Each row comes from the steps of one path. Every step used is in the known rows, and no mark comes twice. Write the path behind each row, first mark first.
Known rows:
p z n x: [-34.8  10.2   6.1   5.2  16.0  36.7  20.8  -9.8   8.9 -27.5   7.7  18.2
  69.7   9.5  -9.5   5.5  34.8 -19.8   3.9 -26.2  -2.4  25.6]
f d x r z n: [-31.1  11.5 -15.7  -0.6 -16.2  11.8  24.3 -15.2  -3.6 -17.0 -22.9 -14.7
  70.9 -34.4   8.9  19.8  20.3 -33.8  -2.5 -37.1  -1.6  20.3]
r f d x: [-17.9   8.0  -0.3  11.9 -13.8   8.9   7.4 -22.4  -2.3  17.4   2.1  13.7
  51.8 -50.4   7.4  -7.0  23.2 -11.6  -0.6   1.1   0.9  22.7]
f d x p z: [-21.2  25.7 -24.2   8.7 -11.8  26.3  12.1   2.0   7.4 -22.7  -1.5   0.5
  41.8 -37.2  -0.8  -9.3  15.6 -13.5  -8.1   6.8  16.0  24.0]
x n z r f d: [ -6.4  10.5 -11.6  -5.2   3.3  31.3  20.0 -30.7  -3.1  32.3   1.8  14.3
  64.1 -17.5   9.9  15.9  21.5 -18.1   4.6 -14.2  -2.5  11.0]
p z n x r: [-38.2   9.8   3.3  -0.1   3.3  34.0  17.4 -10.2  12.9 -14.5   1.4   7.5
  72.0  -2.4   2.0   8.5  35.4 -21.4   2.9 -35.1   0.9  22.0]
n z r f d: [-10.7  10.3   2.3   4.9   0.3  26.5  30.9 -19.9   1.9  43.6 -10.4  26.2
  60.6 -36.5  20.8   9.0  21.1 -20.5   7.0   1.7  -1.1  21.1]
p z n x r f: [-34.4   6.5  17.0   6.0   5.2  29.9  19.3 -15.2   8.7  -1.8  11.2  11.8
  73.3  -1.0  15.3   4.2  43.8 -12.6   5.8 -20.3  -3.5  14.5]
f d x n z r: [-14.1   9.3 -21.5 -12.8  -6.7  34.4   1.2 -34.3  -1.1   4.2 -18.9  -7.0
  61.5 -26.0  -6.3   8.7  -4.0 -18.3  -0.9 -47.8  -5.0   8.2]
z r f d x: [-13.2   7.3   0.5   3.2 -16.6  18.6   7.4 -29.9   3.5  30.0  -4.2   3.3
  51.5 -55.7  16.6   0.1  11.3 -28.5   0.3  -5.8  -7.6  11.5]
p z r f: [-18.7  -2.9   3.8  11.2  -1.3  31.3  22.7 -12.5  17.0  45.9  21.3  35.7
  55.9 -25.6  14.1   0.8  30.7 -12.9   7.7  15.4 -18.7  11.3]
f d x p z r: [-17.1  22.9 -21.6  -1.5 -17.3  35.5  14.4  -5.0  14.7  -8.3  -9.6 -12.9
  40.5 -42.3   8.7  -3.2   1.2 -30.8  -5.5   0.4  13.1  13.4]
f d x: [-24.2  13.0 -14.0   8.1 -18.3  13.1   1.6 -18.3   0.8  -9.0  -3.0  11.3
  49.2 -51.2  -6.3  -1.5  14.9 -18.8  -4.9 -17.0   6.1  28.6]
x r f: [-21.0   1.5  -0.5  22.9 -10.4  12.5  -3.3 -19.3   7.4  43.0   6.0  26.1
  57.5 -35.5  16.0  -0.7  42.0  -5.2   7.4  -7.3   4.4  20.2]
f d: [-20.8  11.0 -18.7  11.6  -9.8  11.5  20.7 -12.4   4.9   0.8   6.1  22.6
  49.6 -40.2  -4.0   5.6  30.5 -26.2  -0.9   0.6   8.9  38.6]
r z n: [-25.4   6.4  -7.7  17.6  14.4  19.0  18.3  -7.1  -1.6  -2.4  -2.6  17.9
  70.5  -5.7  -0.8  16.6  34.4 -25.2   7.7 -24.8  -6.4  27.1]
x n z: [-16.1   7.6 -18.6  11.7  13.3  33.0  -3.9 -19.6  -2.2  12.2   0.7  29.4
  65.2   4.1 -19.6   4.0  28.7   9.2   6.9 -38.7  -2.6  20.1]
p z r x n: [-16.9  -5.6 -18.9  -2.1 -13.3  43.8  -5.2 -26.5  12.1  38.4  15.3  -7.2
  66.6   1.0   8.0  13.9  16.1 -14.5   4.7   0.3  -9.7   7.8]
f d x r z: [-27.1   4.7 -16.1   2.8 -33.0  10.4   1.9  -9.7  -1.2  -2.8 -24.1   1.1
  62.7 -46.7  11.1  11.3  24.5 -16.4  -4.5 -22.8   8.9  18.6]
d f: [-20.1   4.5 -14.9  24.8  11.1  21.8   7.4  -8.1   4.4  22.4 -13.3  36.3
  46.6 -32.0 -12.7 -11.8  28.6  -1.9   2.7 -28.8  39.0  35.4]
d x r z: [-28.5  -4.3  -6.8  15.0 -21.5  15.5 -18.4  -6.7   0.5  15.0 -28.7  12.5
  67.0 -36.0   6.9   0.7  26.9   0.2   1.9 -34.3   1.0  12.1]
x n z r f: [ -7.4   2.5  -3.5   5.6  15.2  37.3  -2.5 -30.7   1.2  49.9   0.3  21.5
  68.6  -4.7   7.8   3.9  21.9  -1.3  12.4 -30.1 -11.5   4.2]
n z r: [-17.0   2.1  -0.6  13.1   2.5  36.1   5.4 -16.6   9.7  34.0 -21.8  29.6
  61.6 -24.1  -2.2   4.1  14.2 -12.5  10.6 -28.7  -5.1  19.9]

Write each row's path:
[ -9.8   7.7 -12.6  -6.5  -8.6  23.3  -0.5 -39.3  -1.4  19.6   4.0  -9.4
  54.5 -37.3   7.6   4.1   9.5 -26.9  -1.1 -20.5  -9.9   1.8]
z r f d x n
[-27.1  10.1 -19.4   3.3 -31.6  10.7  -3.8 -20.1   5.3  -1.4 -13.5  -1.3
  52.3 -56.2   2.6   3.1  17.0 -21.5  -5.1 -22.3  10.7  24.1]
f d x r
[-19.5  30.7   1.5  18.5  18.9  34.8  -7.7  -9.8   2.5 -33.9 -20.2  -3.0
  57.4  -4.6  -1.3  -5.8  26.2 -29.1   6.0 -46.2  25.8  27.5]
z n x p
[-14.4   1.9 -15.5  10.3 -10.3  27.0 -24.7 -29.7  -1.0  29.4   7.2   1.9
  66.9  -2.8  -2.1   4.4  25.6  -6.9   5.7 -15.0   4.2  20.4]
r x n
[-27.7   0.4   8.2  12.8 -13.3  25.2 -14.1  -3.6   1.5  -1.9 -31.5  19.9
  73.8 -22.5  10.7   8.1  45.7  -3.3   4.5 -37.1  12.6  19.1]
n x r z
[-17.1   5.4  -7.3  -1.4  -9.3  25.2  42.9 -11.9  14.1  33.4  24.9  25.9
  52.9 -37.1  19.9   9.1  29.8 -29.2   2.3  32.3 -10.0  18.6]
p z r f d
[-20.7  12.5  12.9   3.9 -17.4  16.4   7.3 -21.6   1.2   8.9  -8.3  12.2
  63.0 -43.9  23.3   1.9  44.4 -20.4  -1.3 -13.2  26.9  24.0]
n x r f d
[-21.7  21.9 -11.5  18.1   4.5  36.5  12.4  -6.1   6.9  10.8   5.4  -9.6
  62.6   5.8  10.7   5.7  19.3 -18.7   4.8   9.6  11.9  24.8]
r x p z n
[ -9.0  23.0 -13.0   5.6  -1.8  31.2  29.7  -3.9  13.3  22.1  15.1   9.8
  43.6 -35.4  25.6   2.9  25.9 -31.7  -0.4  33.6  12.2  16.2]
x p z r f d
[-21.2  16.8 -19.7  23.6   5.5  31.6   4.6   7.8  14.3  -0.4  10.1  25.8
  44.3 -18.0  -6.5  -6.6  31.6  -4.3   1.6   4.5  13.6  25.8]
x p z
[-21.5  20.2  -0.6  17.0   4.6  40.9  -7.4   7.1  11.7 -24.4  -7.6  19.1
  51.7  -8.5  -0.8 -12.4  36.5  -2.7   1.5 -11.3  24.7  23.2]
n x p z
[-15.6  29.4 -22.1  14.7 -10.0  18.4  -8.9  -7.8   1.2 -18.9 -19.5  -3.6
  39.9 -47.4  -0.1  -9.3   9.5 -22.1  -5.3 -15.3  30.5  25.6]
f d x p
[-12.9   4.4 -17.9   2.1   9.3  40.0  -6.3 -26.6   6.0  26.5 -10.1  17.2
  66.3  -3.8  -9.6   7.0  14.8 -11.0   7.9 -48.1  -9.2  10.2]
x n z r
[-24.5  23.5 -18.6  19.8  18.0  33.6  24.7  -1.1  12.7 -18.1  11.1   9.7
  51.5  -1.9  -4.1   1.5  24.3 -22.1   3.7  -4.9  10.2  25.7]
x p z n
[-25.5   8.8  10.3  10.3  17.2  28.1   6.4  -5.0  -5.5 -23.5 -19.5  13.9
  79.5  -1.7   1.9  11.3  40.4 -23.7   7.5 -42.2  -5.0  24.2]
r z n x
[-11.8  12.3 -10.1   0.9   1.0  22.4   4.8 -29.2 -13.4  12.8  -4.4  12.4
  66.3 -20.1  -0.4  -0.8  18.6   7.5   1.2 -22.1  -1.1  11.1]
r f d x n z
[ -6.7  15.6  -3.3  20.7  -7.3  45.3 -15.7 -16.2   3.0  52.7 -40.9  -6.0
  61.4 -17.2  23.4  -3.3   3.2  -9.6   9.3 -13.9  21.8  14.8]
n z r x p
[-18.2  16.9   3.1   7.6  -1.3  50.5  -5.0   0.9  17.5  -8.5 -13.1   7.9
  50.9 -17.2  10.4  -6.1  20.1 -19.2   2.6 -15.2  20.9  14.0]
n x p z r
[-28.5  11.3  19.6  11.4   7.5  22.5   3.5 -27.2   2.2   9.8  -7.0   4.4
  73.7 -13.9  16.1   1.6  40.6 -19.9   8.8 -40.3   4.6  16.3]
z n x r f
[-18.4  13.0 -14.4  24.1 -10.8  35.4  -9.9  -0.3   8.9  23.6  -0.3   5.7
  54.8 -11.1  12.3  -4.9  26.8  -2.2   2.2  24.1  20.9  24.2]
r x p z
[-17.3  14.3 -22.2  -3.8  -3.9  26.4  -1.2 -24.0  -8.5  -7.0 -10.2   6.8
  62.5 -17.7 -17.4   1.7   9.7  -0.9  -2.3 -41.6   4.5  17.6]
f d x n z
[-27.4  14.0   7.8  10.0  13.7  28.4   0.8 -18.7   2.9 -20.2  -6.8  11.1
  67.5  -6.9  -7.4   0.2  30.4 -28.1   7.2 -45.6   3.8  28.0]
z n x
[-13.8  10.1   7.4   2.9  -9.5  27.1  14.0 -27.6  -1.6  38.9 -22.3  13.0
  60.8 -45.0  18.9  -0.4   5.1 -11.3   3.8 -15.9  -6.8   9.8]
n z r f d x
[-23.0  -1.5  -9.4   6.5  -4.6  33.5  20.2  -7.8  21.2  22.3  12.4  26.2
  53.9 -22.9   0.8   5.1  20.7 -20.9   5.2   2.6 -14.6  17.2]
p z r
[-14.7   2.7 -10.6  -1.7   0.4  39.5 -19.7 -29.8   1.6  19.2 -24.1   1.7
  65.5 -13.7  -9.8   0.3  -2.1  -2.1   6.5 -62.1 -10.1  -0.2]
d x n z r
[-20.8  -5.6  -4.1   6.8 -19.7  39.9   7.7 -15.7  15.6  47.9   7.4   4.6
  64.2 -20.5  15.3   7.6  15.5 -17.5   5.5  14.6  -7.9  14.2]
p z r x
[-14.2  12.4   2.7  16.7  -1.2  36.9  -2.5  -8.4  13.3  28.7  -2.3   4.2
  48.2 -33.7  19.3 -15.3  11.0  -6.8   3.7   2.5  -1.3  -0.4]
d x p z r f
[-12.6  26.3  -7.4  19.5  -7.9  14.9  -5.6 -13.2  -3.2   5.7  -8.9  -0.5
  43.7 -48.8  16.0 -14.5  18.2 -12.8  -1.0   2.1  24.8  20.5]
r f d x p
[-13.3   2.0 -12.1  11.2  -3.8  35.2 -21.7 -28.7  -7.1  36.8  -9.0   7.4
  76.1   6.9  -3.8   6.8  22.8   7.6   8.1 -23.8   4.4  18.3]
r x n z
[-24.1   4.7  17.7  16.3  -8.5  22.0 -17.2 -17.6   3.3  25.6 -10.9  22.8
  65.0 -29.6  18.1  -6.3  45.8  -0.3   6.1 -28.0  13.6  17.3]
n x r f
[-11.0   1.2   0.7   2.4   7.3  35.8 -14.4 -37.4  -2.6  37.8 -13.9   9.9
  69.0 -12.1   4.6  -1.0   7.1   4.9   8.7 -43.5 -15.9  -8.0]
d x n z r f
[-10.7  13.3  -3.3  18.8   6.5  37.7  10.0  -4.0  17.7  35.8   9.2  19.7
  45.3 -18.9  21.8  -3.0  27.0 -12.8   6.2  19.6   5.5  10.0]
x p z r f
